(in the rows, 128 means zero)
Known rows, with every step that occurs:
zamal, zedo, tunem, mukeb: [140  98 111 130 101 129 118 128 125 111 141 132 167 150 127 127  85  91
  93  99 128  99 110 122 115 113  95 145 124 146 144 127 121 170 120 143
 122]
zedo, tunem: [144 121 129  75 131 122 103 128 133 132 133 126 123 149 124 122 112 122
 143 118 123 148 110 123 127 125  89 122 124 147 141 119 113 173  97 146
 121]
sezal, zedo: [ 96  92 136  85 140 114 139 132 117 139 114 129 160 128 136 142 103  97
 134 137 127 111 120 136  99 127 129 124 112 124 119 143 128 139 126 141
 126]
tumagi, bugog, vege, sezal: [ 85 158 140 112 150 122 142 138 122 159 154 106  77 132 118 137 160 105
 166 125 108 198 147 117 122 120  71 126 116 127 115 106 130  85 147 137
 130]
verekis, sezal: [143 143 134  44 127 136 112 128 117 115 116 107 142 134 119 117 184 112
 146 120 136 130 147 129 144 134 124 125 120 143 118 130 127 128 146 147
 145]
zekidu, tumagi, tunem, mukeb, mebat: [174 140 149 138 108 122 122 128 126 149 167 127 134 128 134 131 190 143
 126 154 107 162 117 131 144 141 186 123 140 126 142 109 141 153 109 120
 129]
gapi, sezal, tumagi: [117 141 136  82 139 119 113 123 127 109 126 138 123 125 134 145 166 111
 145 125 137  87 135 134 121 129 117 122 148 135  99 135 130  89 114 105
 144]
tunem, gapi, sezal: [ 88 146 140  68 149 135 136 121 145 121 156 108 152 105 138 134 110 140
 133 110 127 106 141 138 148 122 183 142 125 136 104 144 128 133 122 129
 150]
sezal, vege: [ 88 110 146  31 130 111 146 135 117 131 129 136  80 151 112 103 182  95
 169 155 142 155 137 130 109 139 134 124 116 125 128 139 136 136 136 130
 136]
tunem, zedo, zamal, gapi: [153 104  97 199 122 142 145 135 116 131 103 141 146 132 133 120 116 119
 139 156 134  98 153 114 143 135 165 134 134 135 155 119 122 141 134 134
 117]
zedo, tunem, gapi: [131 139 139  43 132 130 114 121 143 135 151 116 125 134 129 128 110 144
 133 103 123 144 110 135 148 120 128 132 121 150 142 130 113 188 106 155
 125]
zamal, gapi, sezal, verekis: [ 97 124 113 178 122 116 138 111 136 133 129 143 131 148 146 120 147 111
 145 151 126  62 142 123 117 142 162 137 112 122 117 123 131 120 121 116
 125]
sisik, zekidu: [140 124 108  99 118 124 131 137 114 113  92 135 154 120 124 127  63 167
 121 107 119 198 116 121 120 112 108 132 117 142 106 139 130 157 131 121
 139]
sisik, zekidu, mukeb, mebat: [188 144  99 121 107 136 145 136 130 120 118 159 141 113 113  92  77 211
 114 167 133 227 119 126 112 116 135 137 119 125 122 133 147 153 125 105
 143]
vege, sezal, gapi: [128 129 142  74 157 115 135 131 120 141 112 115  84 134 124 144 169 124
 131 117 151 135 127 130 141 137 153 115 112 131 129 129 124 131 155 148
 120]
vege, sezal: [125 134 125 107 164 121 123 134 114 135 113 105  95 127 121 149 153 141
 140 100 137 131 136 121 144 130 112 117 113 129 114 134 124 125 145 141
 129]
tunem, gapi, sezal, tumagi: [109 155 147  44 139 128 130 116 139 115 149 124 126 109 138 146 151 139
 135 109 134  94 133 148 150 125 165 134 137 137 106 147 130 118 124 121
 147]
vege, sezal, zedo, zamal, gapi: [100 127 110 172 149 138 138 125 114 148 115 123 111 124 124 187 129 118
 138 127 154  77 137 120 131 128 137 119 114 103 126 135 115 111 164 155
 115]
sisik, zekidu, tumagi, tunem, zedo, zamal, gapi: [183 132  99 216  93 143 128 127 113 134  99 151 155 110 135 138 119 156
 110 133 113 184 113 116 142 115 149 135 140 135 141 120 128 142 127 112
 115]
verekis, sezal, zedo: [109 124 140  51 131 134 120 128 115 124 114 113 166 125 126 138 182  88
 131 126 140 103 141 137 123 128 127 124 119 130 118 142 127 119 155 157
 140]
tunem, gapi, sezal, zedo, zamal: [ 65 140 134  98 147 146 139 120 145 124 157 117 169  97 138 171  89 126
 125 122 139  80 142 136 137 122 191 140 133 115 112 148 123 115 136 146
 144]
vege, sezal, zedo, tunem, gapi: [ 88 130 138  87 164 131 120 128 126 150 131 109 112 116 129 177 152 129
 112  92 141 102 117 136 141 114 113 119 117 123 128 147 113 145 148 168
 117]
bugog, vege, sezal: [ 77 157 126 102 165 118 112 128 122 131 143 114  83 139 125 111 175  94
 151  65 128 161 143 134 124 137  67 127 113 143 117 122 129  77 152 160
 122]
zamal, gapi, sezal, zedo, tunem, mukeb: [ 79 120 125 181 109 140 130 116 143 138 158 133 171 138 136 121 128 105
 123 134 129  38 125 129 112 121 178 143 127 126 132 124 118 145 121 134
 123]
mukeb, zekidu, tumagi, sezal: [155 130 126 114 120 106 120 128 120 127 122 118 113 123 143  82  99 157
 123 146 114 185 120 132 149 156  86 144 122 108 118 118 138 128  96 109
 126]
tumagi, zekidu, sisik: [130 117 132 173 141 137 142 139 142 120  91 138 133 116 108 106  64 150
 115 174 124 184 136 127 131 146  75 115 114 129 135 130 141  88 130  96
 137]
tumagi, mebat: [112 107 152  87 140 122 130 146 132 125 110 126 133 134 125 121 105 135
 165 113 125 169 132 126 119 105 166 132 118 160 118 119 128 153 115 116
 122]
bugog, tumagi: [142 128 127 107 121 106 128 134 114 124 130 113 106 139 122  88 114 126
 147  72 107 137 111 140 110 148 113 129 117 127 128 139 138 148 119 144
 132]
gapi, sezal, zedo, tunem, mukeb, zekidu, tumagi, bugog: [ 64 127 139 155 132 133 118 130 137 140 168 118 173 108 142 148  97 132
  88 157 113 105 118 121 122 130 109 140 152  97 130 123 124 131 100 137
 134]
tumagi, zekidu: [124 110 138 176 141 138 131 136 133 129 109 116 122 114 117 100  82 157
 118 124 121 170 136 125 130 124  95 109 116 124 131 127 130 119 131 108
 131]
gapi, sezal, zedo, tunem, mukeb, zekidu, tumagi: [ 67 124 133 146 137 130 105 127 138 126 162 123 184 113 146 135  99 129
  83 135 122  85 115 129 123 138 112 138 151 105 132 131 123 134  99 145
 131]
mukeb, zekidu: [149 124 112  88 137 103 142 130 121 121 111 115 134 141 140  95  43 160
 112 153 117 165 120 124 132 150  86 128 123 110 119 126 134 158 114 124
 130]
bugog, tumagi, tunem: [164 138 139 140 112 109 130 128 126 133 148 108 106 141 123 114 145 107
 137  70  96 141 105 137 101 120 140 117 134 128 124 130 137 137 131 129
 125]
vege, sezal, verekis: [101 126 122 129 166 103 119 127 111 136 109 121  75 139 134 175 176 147
 125 107 133 124 138 119 139 144  97 109 107 115 119 136 130 122 151 151
 123]
mukeb, zekidu, tumagi, tunem, zedo, zamal: [187 128 109 182 126 118 130 127 119 135 118 126 138 122 149 123  91 153
  93 172 112 172 119 119 154 152 108 125 153 105 151 112 133 139 108 118
 115]

Rows:
[165 126 114 101 131 100 127 126 112 132 111 122 129 130 148  84  66 167
 113 165 114 181 110 130 151 174  77 136 123 107 139 123 136 154  88 123
 124]
mukeb, zekidu, tumagi
[130 111  96 215 130 148 140 134 124 124 112 140 158 122 136 125 119 115
 135 154 137  75 161 112 141 130 169 138 145 130 145 120 122 120 132 127
 124]
tunem, zedo, zamal, gapi, sezal
[147 129 136 107  97 125 116 133 117 123 103 145 125 107 128 105 133 155
 128 106 122 223 109 134 135 122 134 147 115 140 113 127 134 129 121 112
 128]
sisik, zekidu, tumagi, sezal, gapi
[148 150 141  84 148 116 134 133 106 145 112 119  49 128 116 184 206 143
 151 132 134 143 130 124 145 123  83 106 128 122 113 128 127 104 150 119
 129]
vege, sezal, tumagi, bugog
[ 55 124 143  76 146 125 133 132 132 117 146 131 115 130 120 118 174  91
 157 145 144 108 150 125 108 130 144 132 136 122 106 140 134  97 128 117
 150]
gapi, sezal, vege
[124 146 114 178 112 148 129 120 138 120 126 152 116 138 124 161 113 121
 172 148 154  79 148 117 130 125 183 134 142 124 129 109 116  98 131 114
 121]
zedo, zamal, gapi, sezal, tumagi, mebat
[183 134 100 144 107 138 134 128 124 112 109 149 144 112 114  92  61 200
 110 138 125 222 111 121 116 112 119 142 116 135 128 137 136 149 121 113
 134]
sisik, zekidu, mukeb
[159 145 138 173 100 111 134 128 130 124 170  98 119 142 125 104 116 151
  94  70  88 139 101 134 112 129 149 121 147 109 136 127 140 162 142 139
 129]
bugog, tumagi, tunem, mukeb, zekidu
[121 134 134 141 114 129 134 119 137 126 119 149 120 140 135 117 167 114
 166 139 139  69 135 135 119 118 177 138 130 146 112 120 127 111 119  91
 121]
zamal, gapi, sezal, tumagi, mebat
[170 128 127 201 131 149 144 135 148 135 134 141 109 107 107  66  97 201
 109 189 136 198 140 130 122 128 124 114 117 108 147 121 147 114 125  92
 135]
tumagi, zekidu, mukeb, mebat
[ 89 117 121 160 120 135 131 115 142 141 138 138 160 136 141 119 124  89
 141 144 134  48 126 130 107 120 156 139 121 129 122 126 117 131 114 124
 119]
zamal, gapi, sezal, zedo, tunem
[125 142  96 193 116 150 134 115 136 125 136 137 137 137 125 146  81 114
 167 156 146  74 152 108 132 137 176 136 131 113 127 111 115 108 128 127
 129]
zedo, zamal, gapi, sezal
[129 123 132 187 125 125 128 138 125 126 123 109 102 118 114  75  91 153
 119  67 107 155 117 139 113 137  88 116 118 115 139 138 139 127 132 128
 129]
bugog, tumagi, zekidu
[ 92 114 130 109 167 121 132 134 111 145 108 112 117 119 129 172 148 116
 126 108 141 104 129 130 124 123 110 115 112 116 113 146 123 118 153 150
 123]
vege, sezal, zedo
[112 129 140  46 129 139 102 126 123 128 125 115 159 131 124 142 187  90
 124 120 140 104 129 135 125 123 102 122 126 135 133 136 117 136 144 169
 131]
verekis, sezal, zedo, tunem
[170 129 122 229 115 141 119 121 126 148 137 137 147 114 146 138 184 104
 132 159 116 112 133 119 150 131 181 133 153 131 148 110 127 109 106 109
 113]
zekidu, tumagi, tunem, zedo, zamal, gapi, sezal
[132 129 158  97 101 108 128 133 129 125 143 115  77 135 118  75 168 104
 152  60 119 145 116 150 104 132 156 139 115 130 117 130 138 116 138 132
 126]
bugog, tumagi, sezal, gapi
[192 132 137 157 119 133 122 120 128 120 112 152  76 119 111  97 156 175
 118 151 138 167 119 141 128 130  84 108 133 125 148 130 136  95 125  92
 124]
sezal, tumagi, zekidu, mukeb
[108 137  95 211 118 139 131 112 134 125 134 146 126 144 133 163  99 121
 156 160 143  73 153 106 129 147 170 133 127 105 131 113 120 105 133 134
 125]
zedo, zamal, gapi, sezal, verekis
[106 139 147  25 128 145 109 123 131 129 135 109 160 122 127 143 185 102
 117 109 140 103 129 143 140 120 127 129 124 139 133 143 117 147 149 175
 134]
verekis, sezal, zedo, tunem, gapi
[ 84 122 136 125 153 132 113 133 120 142 140 110 122 125 123 174 154 134
  99  90 138  93 118 126 130 119 109 116 125 119 137 138 114 152 151 173
 119]
vege, sezal, zedo, tunem, mukeb
[168 137 149  52 113 106 143 130 109 141 116 138  73 141 121 158 172 125
 166 166 118 161 123 130 125 126  94 114 134 130 120 120 131 119 121 102
 133]
sezal, tumagi, bugog
[155 124 117 160 111 151 118 114 149 109 141 149 139 113 127 117 107 118
  76 119 144 103 112 139 125 100  81 143 134 137 144 140 127 111 118 108
 120]
zamal, zedo, tunem, gapi, sezal, tumagi, zekidu, mukeb
[145 107 113  82 114 129 128 122 132 120 131 132 158 138 135 130  83  86
 106 101 133 109 109 133 125 108  96 149 113 150 133 138 120 165 116 136
 119]
zamal, zedo, tunem, gapi
[146 103 104 161 140 138 135 143 113 121 105 133 149 122 131 136 111 126
 131 143 133 123 153 112 142 134 141 126 143 135 149 124 124 136 131 142
 126]
tunem, zedo, zamal
[141 119 119 252 121 136 136 121 140 136 136 139 142 135 144 176 179  99
 116 153 118  85 148 108 124 106 190 114 158 124 134 112 127 102 148 113
 115]
tumagi, tunem, zedo, zamal, gapi, sezal, verekis
[165 141 139 154 110 120 145 126 144 121 155 118 151 146 124 140  99 145
  85 159 101 159 116 119 129 128 158 119 149 123 131 113 138 142 143 114
 134]
tumagi, tunem, mukeb, zekidu, sisik
[124 116 168  66 112 117 131 130 140 126 133 125  93 136 122  98 173  93
 159 114 138 158 134 139 121 114 182 137 111 143 104 116 129 106 138 112
 127]
tumagi, sezal, gapi
[130 114 115 203 124 147 135 137 127 120 102 155 137 123 135 139 153 123
 140 147 144  75 157 120 139 118 178 134 156 142 145 118 123 110 134 114
 116]
tunem, zedo, zamal, gapi, sezal, tumagi, mebat
[ 87 113 121 161 121 131 147 117 136 140 129 135 164 131 142 117 123  88
 145 149 133  47 135 132 105 125 174 141 115 124 110 131 125 117 123 115
 125]
zamal, gapi, sezal, zedo
[139 128 129 181 126 125 137 141 131 119 109 125 106 119 107  77  79 151
 116 108 108 166 117 141 114 156  69 120 117 119 142 140 148 103 131 118
 133]
bugog, tumagi, zekidu, sisik
[118 155 144  46 134 133 102 116 149 122 157 128 119 125 133 145 149 133
 128 102 132 108 114 141 146 116 121 130 142 147 129 133 114 151 105 139
 131]
zedo, tunem, gapi, sezal, tumagi
[162 130 141 113 128 121 130 130 128 112  83 159  89 128 112 130 139 145
 123 167 136 159 123 142 133 147  58 104 131 134 136 134 141  77 132  88
 131]
sezal, tumagi, zekidu, sisik
[127 127 138 109 114 131 101 130 134 124 166 117 139 150 118 123 117 147
 115 100 117 134 110 120 134 128 124 128 134 144 156 116 114 196 111 161
 127]
zedo, tunem, mukeb
[152 107 100 130 102 122 131 131 132 102 126 143 177 151 128 116  41 106
  68 142 128 120 106 122 120 135  59 150 129 135 148 126 131 157 118 133
 123]
zamal, zedo, tunem, mukeb, zekidu, sisik
[172 117 126 191 128 138 135 133 130 133 128 124 146 130 131 167 149 102
 124 141 116 133 140 111 130  99 171 110 158 138 137 114 124 123 144 118
 120]
tumagi, tunem, zedo, zamal
[105 137 141 147 144 134 113 126 136 108 122 136 119 110 127 135 147 129
 123 123 135 102 139 134 125 121  99 113 149 124 107 134 131  69 124  92
 143]
gapi, sezal, tumagi, zekidu
